What can hang from each mark:
Z_960: Z_450 Z_488
Z_716: Z_933 Z_988
Z_274: Z_450 Z_988
Z_754: Z_488
Z_988: Z_716 Z_960
Z_488: Z_754 Z_960
Z_450: Z_274

Every row comes from one small tree of marks. Brackets hold a mark, then the marks that hang from it, in the order of their numbers. Every link used is in the known rows. Which tree was each row made from?
Known rows:
(Z_716 Z_933 (Z_988 (Z_960 Z_450 Z_488))): [-20.8 -26.9 -21.9 -16.5  16.2  18.8  25.6 -19.2   3.3 -13.1  28.9   4.2
 -17.0   0.9 -10.4 -49.6   4.3  -4.5  55.5]
(Z_488 Z_754 (Z_960 (Z_450 Z_274))): [-39.0 -12.1 -21.1 -19.5  18.8 -11.7  22.1 -28.5 -28.4  -6.8  36.8 -34.7
 -25.9   1.0 -21.8 -38.2   0.7   1.7  42.9]
(Z_450 Z_274): [-38.2 -23.4  11.5  -0.9   7.8  -6.1  47.2  -5.5  -8.0   5.9  16.0 -27.0
  -9.2  -3.0 -22.4 -26.8   7.3  -5.1  18.1]
(Z_754 (Z_488 (Z_960 (Z_450 Z_274)))): [-50.4 -18.1  -3.4  -7.4   1.7 -12.9  34.2 -21.5  -6.9   4.7  13.9 -30.5
 -20.3  -0.9 -33.8 -43.5 -19.7  -2.0  36.5]
(Z_960 (Z_450 (Z_274 (Z_988 Z_716))) Z_488): [-16.1 -14.7 -28.4 -13.7  -3.3  19.0  28.1  12.3  12.1   4.7   6.0  -8.2
  -7.4   0.9 -37.1 -23.9   8.7 -18.5  31.1]
(Z_274 Z_450 (Z_988 Z_716 (Z_960 Z_488))): [-12.6 -12.1 -38.4 -18.9  19.3  23.6  31.7  10.5  -0.9 -11.9   3.6   9.0
 -24.6 -22.9 -18.1 -27.6   0.6  -1.6  25.4]
(Z_488 Z_754 Z_960): [-27.9  -6.7 -17.0 -26.5  31.9 -21.2  19.1 -27.0 -36.0  -5.1  25.0 -36.1
 -33.2  -8.2  -7.1 -34.6   2.7   3.5  26.7]
(Z_488 Z_754 (Z_960 (Z_450 (Z_274 Z_988)))): [-26.6  -2.6 -26.4 -31.8  13.1 -12.3  17.7 -19.1 -23.9   1.4  27.7 -34.2
 -19.9   2.8 -33.4 -43.5 -11.4   1.4  43.3]
(Z_716 Z_933 Z_988): [-21.9 -18.1   1.2 -31.2  21.2  -3.4  23.8 -19.9  -5.1   0.3  31.4 -10.6
 -15.0   2.6  -1.0 -39.1  14.0   1.4  29.2]
(Z_716 Z_933 (Z_988 Z_960)): [-20.2 -28.3  -0.2 -20.7  23.2   4.4  34.3 -22.9  -1.1 -12.8  27.6  -1.6
 -18.4  -5.8   4.8 -44.2   1.0   8.1  35.4]
(Z_488 Z_960): [-44.3 -13.6  -6.8 -19.1  21.7 -16.1  26.5 -17.2 -24.1   4.1  17.1 -27.3
 -24.0 -13.8  -8.1 -28.2  -6.9   1.4  20.3]
(Z_754 (Z_488 (Z_960 (Z_450 (Z_274 Z_988))))): [-37.0  -8.5 -10.3 -18.9  -3.7 -13.8  29.4 -11.0  -0.8  13.2   6.6 -30.9
 -14.2   0.9 -45.9 -48.7 -31.6  -3.7  37.0]
(Z_274 Z_450 (Z_988 (Z_716 Z_933) Z_960)): [-19.7 -14.6 -27.7 -35.0  20.3  14.9  22.9 -19.1   0.4 -15.9  20.7  13.0
 -28.3 -25.2  -1.9 -23.2  -1.4  12.1  30.4]
(Z_274 Z_450 (Z_988 (Z_716 Z_933))): [-19.9  -4.7 -25.4 -46.9  18.8   6.4  11.8 -15.7  -3.4  -3.4  23.5   4.9
 -24.8 -16.7  -7.7 -19.5  11.5   5.4  23.8]
(Z_960 Z_450 (Z_488 Z_754)): [-21.2  -6.5 -28.7 -20.6  27.3   0.7  19.0 -17.4 -19.7  -1.2  25.8 -21.7
 -24.2   2.4 -24.5 -29.1  11.6 -10.1  37.7]
(Z_274 (Z_988 (Z_960 Z_450 Z_488))): [-23.4 -13.6 -27.7 -11.7  15.1  12.6  31.1  -1.9   0.3   3.6   5.7  -4.8
 -12.4 -10.7 -32.2 -31.8 -23.1  -7.9  37.6]
(Z_274 Z_988): [-23.4  -5.9  -3.3 -28.9  20.2  -9.5  29.9  -2.2  -7.6  17.3   8.2 -17.4
 -10.0  -8.0 -22.3 -21.9 -12.2  -1.8  11.2]
(Z_988 Z_716 (Z_960 Z_450 Z_488)): [-26.9 -25.0 -32.3  -5.7  18.1  25.7  34.1  -9.5   7.1 -12.4  11.9  10.7
 -23.3 -15.9  -7.3 -13.6  -1.6  -7.6  30.3]
(Z_716 Z_933 (Z_988 (Z_960 Z_450))): [-29.6 -25.3 -13.6 -28.2  25.5  12.1  26.8 -33.2   2.4  -9.7  40.6  11.2
 -18.0  -4.4   1.9 -38.5  -8.3  10.7  44.5]
(Z_274 Z_450 (Z_988 Z_716 Z_960)): [-21.2 -11.0 -29.7 -30.2  28.1  16.0  32.3  -4.2  -1.5  -9.1  14.7  16.3
 -25.2 -28.0  -5.9 -14.6 -11.8  11.8  14.7]
(Z_960 Z_450 Z_488): [-36.5 -12.6 -18.5 -13.2  18.3   6.0  26.4  -8.2  -7.7   8.1  16.8 -13.4
 -15.1  -3.8 -25.4 -22.9   2.5 -12.6  31.2]
(Z_960 (Z_450 Z_274) (Z_488 Z_754)): [-22.3 -15.5 -19.4  -7.7  12.0   3.2  29.6 -11.6 -16.4  -4.7  25.1 -30.8
 -17.4   9.5 -36.8 -39.3  20.3 -14.8  43.8]

Write each row's tree:
[ -0.5 -19.0 -16.9   1.5   5.9   3.4  42.4   2.8 -12.1 -12.0   1.9 -35.1
 -16.6   1.3 -39.1 -55.4   4.5 -13.3  42.2]	(Z_450 (Z_274 (Z_988 (Z_960 (Z_488 Z_754)))))
[-45.9 -30.8  -2.6   2.3  12.0   9.4  49.4 -18.6  -0.9  -4.3  24.2  -6.3
 -13.0 -10.3 -18.9 -25.0 -14.4   3.8  33.2]	(Z_988 (Z_960 (Z_450 Z_274)))
[-22.7 -14.1 -30.2 -28.5  22.7  17.4  29.1 -11.9  11.0  -1.3  16.0  17.5
 -18.2 -20.0  -5.8  -6.6 -25.8   8.3  19.9]	(Z_274 (Z_988 Z_716 (Z_960 Z_450)))
[-49.3  -9.1 -12.6 -21.0  17.6 -15.6  22.7 -29.2 -10.2   8.9  15.1 -21.1
 -27.1  -8.3 -21.8 -33.2 -27.9   1.6  29.5]	(Z_754 (Z_488 (Z_960 Z_450)))
[-15.2 -32.5 -20.4  -3.2   9.0  16.5  32.2 -17.5   5.9 -22.4   7.1  -4.2
 -27.7 -14.4   0.5 -27.5  18.1 -10.8  37.3]	(Z_988 (Z_716 Z_933) (Z_960 Z_488))
[ -7.8  -6.7 -36.9 -21.5  23.8   8.1  24.9 -12.0 -12.5  -4.8  14.1 -12.6
 -21.8  -4.8 -29.7 -39.2 -14.8  -5.8  43.8]	(Z_274 (Z_988 (Z_960 Z_450 (Z_488 Z_754))))
[-12.7 -29.9 -11.4  -9.6  13.7  12.2  33.2 -10.1  -0.1 -16.0  17.8  -8.0
 -18.0  -1.0  -7.0 -55.9  13.4  -7.7  46.3]	(Z_716 Z_933 (Z_988 (Z_960 Z_488)))
[-37.2 -23.1 -21.8  -0.5  20.1  13.8  37.0 -12.1  -3.5  -4.1  14.3  -3.1
 -18.8 -11.5 -20.1 -26.7 -10.5  -7.1  37.6]	(Z_988 (Z_960 Z_450 Z_488))
[-34.6 -36.2 -13.6  -7.1   5.0  19.2  36.7 -32.2  12.1 -20.2  28.8   6.6
 -21.0 -10.7  -2.8 -19.8   5.0   3.2  42.4]	(Z_988 (Z_716 Z_933) (Z_960 (Z_450 Z_274)))
[-13.0 -19.9  -6.1 -22.3  -4.4   3.3  28.9  -8.7   9.5  -2.4  11.8 -14.8
 -11.8  -2.1 -17.7 -26.2  16.9  -6.2  26.8]	(Z_450 (Z_274 (Z_988 (Z_716 Z_933))))
[ -5.2 -28.5 -18.9   5.7  -4.2  20.0  46.9  17.4  12.0 -10.8  -8.4 -11.6
 -12.3  -9.1 -28.6 -34.4   4.7 -13.7  28.2]	(Z_450 (Z_274 (Z_988 Z_716 (Z_960 Z_488))))
[-41.5  -9.3 -16.9 -22.7   3.7  -7.5  24.6  -8.6 -12.5  10.8  18.9 -25.4
 -10.1  -3.2 -35.1 -36.2 -20.2  -0.4  36.2]	(Z_488 (Z_960 (Z_450 (Z_274 Z_988))))
[-32.8 -27.4 -22.8 -20.9  20.5  16.6  25.6 -39.8   8.8 -16.5  30.1  16.2
 -27.0 -17.8   9.8  -9.9  -3.4   7.5  34.8]	(Z_988 (Z_716 Z_933) (Z_960 Z_450))
[-25.2 -28.6 -32.2 -10.5  12.4  23.7  24.5 -25.2   9.5 -20.3  18.5   7.8
 -27.1 -13.1  -2.7 -21.8   9.0  -8.2  46.7]	(Z_988 (Z_716 Z_933) (Z_960 Z_450 Z_488))
[  1.1 -25.5 -30.3 -11.6  18.7  11.3  24.6 -26.2  -6.4 -30.6  16.1 -12.2
 -36.7  -9.3   2.8 -34.1  27.0  -9.1  43.7]	(Z_988 (Z_716 Z_933) (Z_960 (Z_488 Z_754)))
[-23.9 -30.5 -11.1 -13.9  17.3   9.6  33.4 -30.3   5.1 -18.5  18.2   3.3
 -28.0 -19.4  13.0 -15.5   5.4   5.3  26.2]	(Z_988 (Z_716 Z_933) Z_960)
[-21.9 -15.6 -17.7 -29.5  -2.3  10.5  21.1 -17.1  12.7   0.1  23.7  -2.5
 -11.2  -0.1 -21.2 -20.8   6.9  -4.0  36.5]	(Z_960 (Z_450 (Z_274 (Z_988 (Z_716 Z_933)))))
[ -7.1 -17.1 -33.9 -20.2  33.9  15.2  27.3 -12.7 -10.5 -15.1  31.1  -3.2
 -23.0   3.3 -13.6 -48.1   1.9  -2.2  45.3]	(Z_716 (Z_988 (Z_960 Z_450 (Z_488 Z_754))))
[-14.5 -17.1  -7.3 -17.4   3.1   5.2  37.0   9.0   7.8   5.5   5.1 -12.2
  -8.4  -5.3 -21.8 -17.4   5.5  -4.5  11.9]	(Z_450 (Z_274 (Z_988 Z_716)))
[ -7.3  -4.1 -36.4 -24.1  30.0   6.6  27.9  -2.9 -23.9 -13.2  14.2 -14.8
 -28.5 -13.9 -28.6 -48.1   0.0  -0.9  39.1]	(Z_274 Z_450 (Z_988 (Z_960 (Z_488 Z_754))))
[-24.0 -13.4 -19.3 -25.0   5.4  11.5  29.4  -0.9  11.2   7.8  17.0  -0.1
  -7.8  -3.5 -25.3 -12.3  -4.0  -2.8  20.7]	(Z_960 (Z_450 (Z_274 (Z_988 Z_716))))
[-14.3 -26.7 -12.1  -4.4  21.1  13.9  42.6   6.7  -2.6  -8.4  10.1  -6.2
 -14.6  -4.3 -11.4 -48.2   4.1  -7.1  31.0]	(Z_716 (Z_988 (Z_960 Z_488)))
[-14.2 -26.2  -9.5  -5.7   4.7  12.3  47.3   3.9  11.4  -7.1   2.0  -4.2
 -12.2 -14.0 -16.2 -22.5  -8.5   1.1  18.3]	(Z_450 (Z_274 (Z_988 Z_716 Z_960)))
[-10.5 -18.8 -43.0 -14.4  28.5  20.4  25.8 -18.5  -4.4 -21.7  20.6   1.5
 -33.0  -9.9  -5.0 -20.0   7.3  -6.1  36.4]	(Z_988 Z_716 (Z_960 Z_450 (Z_488 Z_754)))
